Known rows, with every way that one mark hangs from another
miki[vumino[piza]]: [ -4.5   9.4 -11.2  -3.0 -15.7   0.1 -11.1  -8.8   2.4   2.0  19.7   9.3
   1.1 -15.5  -7.3  -8.2 -27.0  -2.4  14.5   2.8 -13.1 -14.2  -7.4   5.9]
zorob[soneker vumino[bivusu pabokub piza]]: [ -7.5  19.9  -8.1 -14.9  18.3   1.5   2.3 -35.8  -3.4  15.8   7.2 -29.9
 -16.4  -4.5  -4.2 -17.4 -40.4  17.0   3.3 -16.7 -24.0   6.2 -12.3   4.4]
pabokub[vumino[zorob]]: [  2.4  -2.2   0.7   1.6 -28.4  -2.1   0.8  -4.0  -4.8  -7.7  19.2   8.2
  -3.2 -56.7   8.8   3.5   5.8  18.5  -6.8  -4.5   7.5  -7.3  -4.9   9.0]
bivusu[vumino[miki zorob[soneker]]]: [  0.1  18.4  -8.6 -16.3 -26.7   3.9   3.6 -15.5 -17.7  -5.1  25.6  -3.1
 -22.1  -5.3   9.0  21.8 -12.2  27.4 -13.1 -16.2  16.9  -4.4  -9.2   4.3]
miki[vumino[navav piza pomo zorob]]: [ -9.0   4.2 -14.3  10.9 -10.4   2.8 -15.4  -1.7 -24.5  -4.7  14.1  15.4
  -6.4 -36.2 -11.0   5.5 -30.4  19.2  -1.4   9.5   4.3  -2.7 -13.3  15.3]
pabokub[vumino[bivusu miki zorob[soneker]]]: [  6.1  17.1  -5.7 -17.0 -19.5   0.4  12.0 -19.3 -12.8   6.9  28.3  -4.2
 -11.6 -45.6  12.1  10.5 -19.1  58.6  -9.0 -17.6   0.3  -0.3  -6.7  11.6]
pabokub[vumino[bivusu miki navav piza]]: [ 10.6  23.7 -12.4 -15.8   6.4  -7.3 -11.6 -11.1 -13.1   5.9  27.3   9.1
   3.2 -58.7   5.8   1.6 -26.7  44.4   6.7  -7.2 -13.4  20.6  -8.2  14.9]
miki[vumino]: [  2.2   1.9  -6.7   2.5 -15.4  -1.1  -8.8  -6.3   1.3  -0.4  15.3   6.2
   0.1  -6.3  -1.1  -6.3 -14.0 -13.5   5.7  -1.3  -8.0 -17.1  -7.0   2.5]
miki[vumino[bivusu piza zorob]]: [ -8.9   9.2 -11.1  -1.1 -21.9   1.8   1.1 -20.2  -3.6   0.7  40.5  -3.5
 -20.3  -1.2   1.4   0.3 -35.7  33.1  16.9   0.2  -6.0 -16.2  -0.7   1.4]
vumino[miki pabokub piza pomo]: [ -8.5  16.3 -14.2  -6.0   2.3  -8.5  -8.4  -8.1   3.7  28.9  -3.5  -6.4
  -2.4 -51.7 -26.2  10.4 -12.5  43.2   1.1  -8.3 -21.9  24.5   0.2   4.3]
miki[vumino[bivusu piza pomo zorob[soneker]]]: [-12.8  18.1 -15.7  -0.1 -14.2   5.7   7.4 -24.9 -17.8   8.3  21.9  -2.3
 -12.9 -10.7 -13.5   0.5 -44.7  55.6   1.1  -0.9  -1.3  -8.0 -12.2   8.6]
navav[vumino[bivusu miki piza zorob[soneker]]]: [ -9.2  18.3  -6.1 -18.3  -3.3  -0.6  11.8 -27.1 -18.6   2.9  29.1   1.1
  -9.9 -11.0   6.2  22.9 -28.6  64.8   5.6 -19.5  -6.6   4.0   0.4  18.1]
pabokub[vumino[navav]]: [ 14.0   3.7  -1.6   0.2   5.7  -3.1 -14.6   4.4 -14.0  -7.9   9.0  14.3
  11.9 -56.8   8.0  -5.9  -5.0  -5.6  -7.9   0.7   1.9   5.3 -12.8  13.4]
soneker[zorob[vumino[navav pabokub]]]: [  3.9  -2.8   2.4   4.8  -4.8  -5.8  -3.1 -10.9  -7.2  -8.9 -10.7  -2.1
  -4.1 -11.9   6.6  -3.1  -5.5 -22.3 -15.4  -1.5 -23.2   3.0  -4.3   3.3]
vumino[bivusu miki pabokub]: [  5.7  12.2  -5.7 -12.2   9.6  -7.7  -0.3 -17.0   9.4  26.1  19.0 -28.1
 -15.8  -4.4   0.3   9.1 -16.6  34.3   8.8 -17.3 -20.3   9.9   6.4  -8.8]
bivusu[vumino[navav pomo zorob]]: [ -0.1   8.4 -10.3   9.8  -7.2  -1.6 -10.9  -5.5 -32.5 -15.7  10.3  11.8
 -12.7 -19.2  -1.3  19.1   0.0  17.9 -19.0   1.9  27.8  13.3 -14.3   4.0]
vumino[navav zorob]: [  0.1  -8.2   2.6   6.5   5.7   7.9  -7.4  10.2 -22.3 -14.7   9.4  -2.1
 -14.0  -1.5  10.7  12.0 -12.4   2.8  -7.6   6.6  19.0  -2.9  -3.4   8.0]
vumino[bivusu miki piza zorob]: [-10.8  13.2  -9.1 -14.4 -13.9  -0.1   9.6 -14.6  -4.8   9.5  30.6 -10.0
 -25.1  -2.4   3.7  19.4 -24.3  69.3  11.9  -7.7  -5.1   8.4   9.0   3.8]
piza[vumino[bivusu miki navav zorob]]: [  9.5  21.1  -9.1  -8.4  12.6  -3.1  -6.0 -15.6 -21.1  -5.1  21.9   4.3
 -16.4 -14.5  13.9   9.3 -17.6  26.3  -8.3  -6.8   1.6  10.7  -0.3   5.3]
vumino[bivusu]: [  2.5   7.2  -2.1  -2.8   8.8  -2.2   8.0 -13.7   0.1   5.3  11.5 -10.7
  -6.8  17.4   4.1  -0.5 -10.1  24.9   6.8  -3.1  -3.1   5.1   2.7  -5.7]

Rows
[-17.3   9.8 -13.2  -3.2 -21.1  -3.2   2.8  -3.5 -12.2  10.6   2.7   9.2
 -10.9 -41.6 -15.5  23.8  -4.8  65.8  -4.6  -4.1  -0.4  18.8   2.4  12.5] -> vumino[miki piza pomo zorob]
[ -8.8   7.4 -11.8   0.5   8.4  -0.6 -15.8   1.6 -19.3  14.3   6.1  -8.6
 -16.0 -53.8 -15.3  22.5 -24.6  44.8  -6.1  -1.8  -1.4  21.6  -2.2  12.8] -> vumino[miki navav pabokub piza pomo zorob]
[  3.2  21.4 -15.8  -4.4  -9.0 -13.6 -12.3 -17.0  -3.1  16.2   8.6  -2.9
  -9.1 -40.6 -13.6  16.6   5.7  25.2 -10.6 -16.9  -2.6  19.4  -8.2  -5.6] -> bivusu[vumino[miki pabokub pomo]]
[ -6.4   0.4  -3.5   9.2 -26.0 -11.5  13.6 -15.8  -7.9  -5.8 -26.5  21.0
   5.2 -20.0  -6.4   1.1  19.7  14.5 -22.0  -2.6 -21.2  14.4  -3.1   4.8] -> soneker[zorob[vumino[pomo]]]
[ 15.8  10.3  -3.6  -1.9  12.9  -5.2  -8.2  -7.7 -14.2  -3.8  19.4   6.3
   5.3 -40.2  11.3  -6.9 -14.3  17.6  -2.1  -1.6   0.0  10.7 -10.5   7.5] -> pabokub[vumino[bivusu navav]]
[ -3.1  10.6 -10.1  -4.8  21.8  -5.3  -8.9 -19.4 -17.3  -3.5   6.9  -1.1
 -11.4  -7.9   5.8  -8.9 -23.6  13.3   5.6  -5.2 -14.6  21.1 -11.0  10.3] -> zorob[vumino[bivusu navav piza]]
[ 10.5   4.4  -3.5  -6.5  20.0  -1.9 -20.9   5.6  -6.8  13.0   6.9 -16.5
  -7.2 -23.6   1.9  10.4 -18.7  -3.8  -3.1  -7.6 -10.1  10.1  -2.8   3.8] -> vumino[miki navav pabokub]
[ -3.2  11.3  -9.3  -2.2 -24.7 -16.9  19.0 -26.7  -8.0   5.1 -13.3  15.0
  -3.1 -16.1  -1.8  10.9  13.4  49.7 -17.2 -12.2 -30.4  24.9   0.9   3.6] -> soneker[zorob[vumino[bivusu miki pomo]]]
[  5.3  23.6 -11.0   3.4  25.1 -11.6  -2.3 -28.6  -0.5  16.0  -0.5  -4.5
  -0.9 -28.1 -14.8 -11.8  -5.4  19.8  -7.4  -6.3 -13.7  17.7  -2.0  -9.2] -> piza[vumino[bivusu pabokub pomo]]
[ -1.1   7.1  -9.6   2.5   4.7   5.0 -16.5 -15.8  -9.4   4.3  42.2 -19.9
 -24.6  -9.8   1.7  -0.9 -54.1  13.9  14.9   2.4  -6.6 -14.1  -5.4   2.0] -> miki[vumino[bivusu navav pabokub piza zorob]]
[-13.0  12.0 -16.4   6.0 -22.3  -2.5   3.2 -22.1 -10.6   6.2  25.2   5.0
 -14.2 -18.0 -12.6   4.5 -27.8  54.7   8.6   1.7  -4.3  -3.2  -4.8   4.1] -> miki[vumino[bivusu piza pomo zorob]]
[  3.8   5.4  -5.0   2.2  -8.8   3.0 -13.6  -3.8 -25.4 -21.6  24.6   2.6
 -20.0  -2.8  12.9  15.7  -9.4   0.2  -9.9   0.5  27.4  -0.7  -9.7   0.9] -> bivusu[vumino[navav zorob]]
[  5.2  16.9 -11.0  -4.8  13.3  -2.1 -26.3 -11.3 -11.3  -2.9  24.6  -9.9
 -11.3 -20.3  -2.7   0.2 -28.7 -13.6   3.8   0.2   2.2   6.7 -10.3  -2.2] -> bivusu[vumino[navav pabokub piza]]
[ -3.9  13.5  -8.4 -15.1   0.1  -3.6 -11.0  -6.4  11.7  22.3  13.9 -16.0
  -9.4 -33.2 -10.6   6.6 -21.4  18.4  12.3  -9.8 -23.1   8.1   4.8   2.0] -> vumino[miki pabokub piza]
[ -0.4   6.8 -10.6   7.2  21.3 -11.0  -5.1 -17.6 -24.3   0.1 -14.0   4.6
  -5.3 -17.6  -2.3  -2.9  -1.5  24.9 -11.8  -7.7  -7.4  31.2 -15.8   8.9] -> zorob[vumino[bivusu navav pomo]]
[ -8.9  17.2 -10.1   2.3  10.8 -13.6   4.5 -25.6 -13.3   6.0   6.0  17.7
  12.1 -23.6 -13.2   9.8  -6.0  55.2   7.0  -8.1 -12.7  23.1  -1.0  11.2] -> navav[vumino[bivusu piza pomo]]
[ -7.1  10.1 -14.8   6.8  -6.1  -5.4 -14.8 -13.1   3.1  18.6   9.8  -0.5
   0.2 -45.0 -26.0  -7.6 -25.3   9.5   7.7  -0.1 -19.2  -2.1  -9.5   2.9] -> miki[vumino[pabokub piza pomo]]
[ -3.2   2.4  -3.8  -1.5 -23.8  10.9   1.0  -9.3 -10.8  -4.8  21.4  -3.0
 -12.8  -1.4   3.4   0.4 -30.2   2.5  -4.9  -3.2   5.9 -30.1 -12.1   8.2] -> miki[vumino[zorob[soneker]]]
[ -5.6  24.1 -12.5 -24.4  11.7  -2.9   1.4 -35.1  -3.0  23.1   9.4 -29.2
 -20.3 -19.2  -3.6  -6.9 -39.0  33.0   2.6 -25.8 -31.2  13.7  -9.8   7.5] -> zorob[soneker vumino[bivusu miki pabokub piza]]
[-15.4  15.5  -9.5  -7.8 -10.8  -3.4   5.5 -16.3 -24.7   4.6   3.8  18.8
   3.2 -46.9 -11.4  27.1 -12.6  63.9  -9.6 -15.9  -1.2  12.6  -5.3  26.1] -> navav[vumino[miki piza pomo zorob[soneker]]]
[ 17.8  15.9  -7.8 -11.3   5.0  -8.5 -10.1  -7.4 -14.4   4.1  21.7   8.1
   2.6 -50.6  13.0   4.6 -13.2  35.4  -2.5 -11.0  -8.2  17.3  -8.1  12.3] -> pabokub[vumino[bivusu miki navav]]
[ -2.2  25.5  -9.5  -0.9  10.8   1.8  14.0 -28.4 -21.1   0.4   3.3   2.5
  -9.3 -12.4  -6.7  -3.0 -15.8  42.1 -20.5  -4.8   7.9   8.0  -7.0   2.7] -> piza[vumino[bivusu pomo zorob[soneker]]]
